Each row was made from one path, in order. Every step used is in the known rows, and no mark comes twice. Write each row's path.
In the rows, 128 means zero.
Known rows:
M/T/S/Z/B/F/J: [122 109 124 118 137 129  81 174 171 135 174 132 141 120 139  84 135 147
 127 104 215 105 121]
S/T: [128  92 129 123 123 137 104 167 172 158 120 141 165 107 134 103 150 124
 140 142 185 107 100]
M/T/S/Z/B: [ 98  96 131 129 129 114  89 176 184 163 153 147 123 115 130  80 122 142
 123 130 216 111 119]
B/Z: [122  87 143 101 126 109 116 208 177 171 134 116 137 101 143  98 167  99
 132 138 209 124 110]
Z/J: [127 109 142 107 134 142 119 179 162 134 148 112 121 103 129 113 194 119
 144 147 168  97  99]
T/S/Z/B/F/J: [137 101 131 156 151 121  88 177 210 135 180 128 133 108 149  88 163 146
 137 123 219  99 112]
S/F: [143  91 130  86 136 144 108 160 182 161 138 121 183 102 137 110 103  91
 128 129 174 142 113]
S/T/M: [107 107 134 132 123 107 105 179 144 162 127 132 165 108 134 104 126 119
 132 129 168 119  96]
B/F/M/T: [120 110 135  74 124 109 110 168 149 140 141 105 223 111 126  99  83  87
 126  85 172 151 111]
Z/S/F: [146 102 131 108 147 133 105 153 195 193 158 137 188 103 126  90 108  35
 133 144 164 135 108]
Z/J/F/M/T: [111 134 136  85 127 144 119 173 123 123 154 114 157 104 126 116 129 102
 132 107 163 127 104]
J/F/M/T/S/Z: [100 116 134 108 130 125 111 175 158 154 150 137 174 107 135  93  61 114
 119  93 200 151 114]
J/F/M: [118 116 140 115 126 117 122 168 165 146 139 120 219 101 127 108  73  87
 127 102 174 158 102]
F/M/T/J: [ 84 117 145  97 125  82 111 175 137 162 137 113 181 119 109 100  88 107
 125 109 156 132 101]
M/F/J: [151  88 143  99 135 131 115 188 166 132 196 110 202 115 148 108 199 115
 149 122 199 129 100]
F/M/T/S/Z/J: [ 83 130 146 105 138 108 110 184 147 152 158 127 121 118 130  92 113 137
 127 108 188 113 115]
S/Z: [119  70 140 111 137 142 109 192 193 172 151 130 126 101 135  89 160 159
 133 142 202 128 109]
B/Z/S/T: [128  99 133 113 133 118 105 193 172 193 143 140 138 102 140  86 171  59
 137 148 202 111 106]
T/S: [116  96 142 161 139 101 115 173 217 160 135 136 136 114 143  93 124 113
 135 146 210  97 109]
Z/M/T/J/F: [105 105 124 102  96 102 117 169 103 154 117 134 171 100 114  96 127 131
 128 127 169  96 105]
S/F/M: [126 114 139  83 140 119 112 161 169 159 145 114 201 106 132 112  74  87
 126 109 158 154 111]
J/F/M/T/S/Z/B: [101 120 133 121 127 114 101 169 162 147 158 137 186 104 128  94  67 110
 120  93 197 153 112]

Which path is each row?
[109 101 138 118 128 100 120 175 155 153 136 114 189 100 118 109  94  81
 131 121 161 140  90] : T/J/F/M
[107 139 135 105 133 137 118 171 136 122 156 123 138 107 132 111 120 102
 132 108 175 115 107] : Z/J/F/M/T/S
[114 118 133  64 132 123 105 159 147 160 144 118 199 112 128 107  60  91
 119  98 160 156 118] : S/F/M/T
[104  91 125  90 115 124 105 173 141 155 129 128 172 110 115  99  98  99
 123 121 177 131 103] : M/T/J/F
[118 121 133  91 145 108 102 155 157 193 162 131 192 109 113  90  76  26
 127 125 145 139 106] : Z/S/F/M/T/J
[111  93 136 112 119 107 111 187 134 163 151 132 184 106 144 104 143 104
 137 130 179 137  93] : S/T/M/F
[120  85 141  98 141 161 111 198 169 152 163 122  86  97 136  98 205 163
 140 146 193 109 107] : S/Z/J
[127 114 139  88 145 106 110 189 170 195 160 123 161 101 140  91 123  32
 129 127 183 141 115] : B/Z/S/F/M
[133 104 140  94 130 104 118 168 171 138 142 100 226 103 131 105  99  83
 132  95 168 149 105] : B/F/M
[122 132 122 111 116 113 107 159 121 141 140 137 154 117 136  94 135 151
 128 114 187  73 121] : Z/M/T/S/F/J
[101 125 135 115 125 112 114 165 156 146 140 133 198 111 131 100  49  89
 120  94 189 148 112] : J/F/M/T/S
[106 113 140 137 150 133 115 187 180 145 167 136  92 102 150  95 138 138
 134 128 210 107 112] : T/S/Z/J/F/M
[128 106 135  84 129 146 120 207 146 140 148 112 114  92 147 111 190  91
 135 130 201 119 108] : B/Z/J/F
[101 105 127 105 132 151 102 181 158 147 156 145  99 111 140  88 123 140
 124 122 218 109 120] : M/T/S/Z/J/F
[120  85 127 124 124 122 103 170 159 162 118 135 150 104 126 106 158 115
 141 151 176  98  90] : S/T/J
[ 96 102 133 107 135 140 101 185 164 154 154 141  86 116 138  85 145 151
 127 131 213  98 120] : M/T/S/Z/J
[123 108 134 115 128 116 105 186 127 145 168 124 184 114 148 108 162 120
 140 117 178 124  94] : S/T/M/F/J
[163 111 129 131 132 115  85 159 186 112 170 101 225 105 126 109 167 105
 142 106 174 120 102] : Z/B/F/J
[110 116 124 110 109 104 112 160 129 158 124 145 152 109 132  91 113 135
 124 127 187  87 120] : Z/M/T/S/F
[104  90 152 110 125  80 125 201 145 166 169 111 198 106 140 102 129  89
 132 126 173 160  95] : T/M/F
[109 105 126 100 132 128  99 162 172 161 139 140 147 119 138  93  79 105
 119 121 201 119 124] : M/T/S/F
[ 84 123 144 128 134  82  97 175 166 161 157 132 159 118 123  87  91 132
 123 106 189 128 112] : F/M/T/S/Z/B
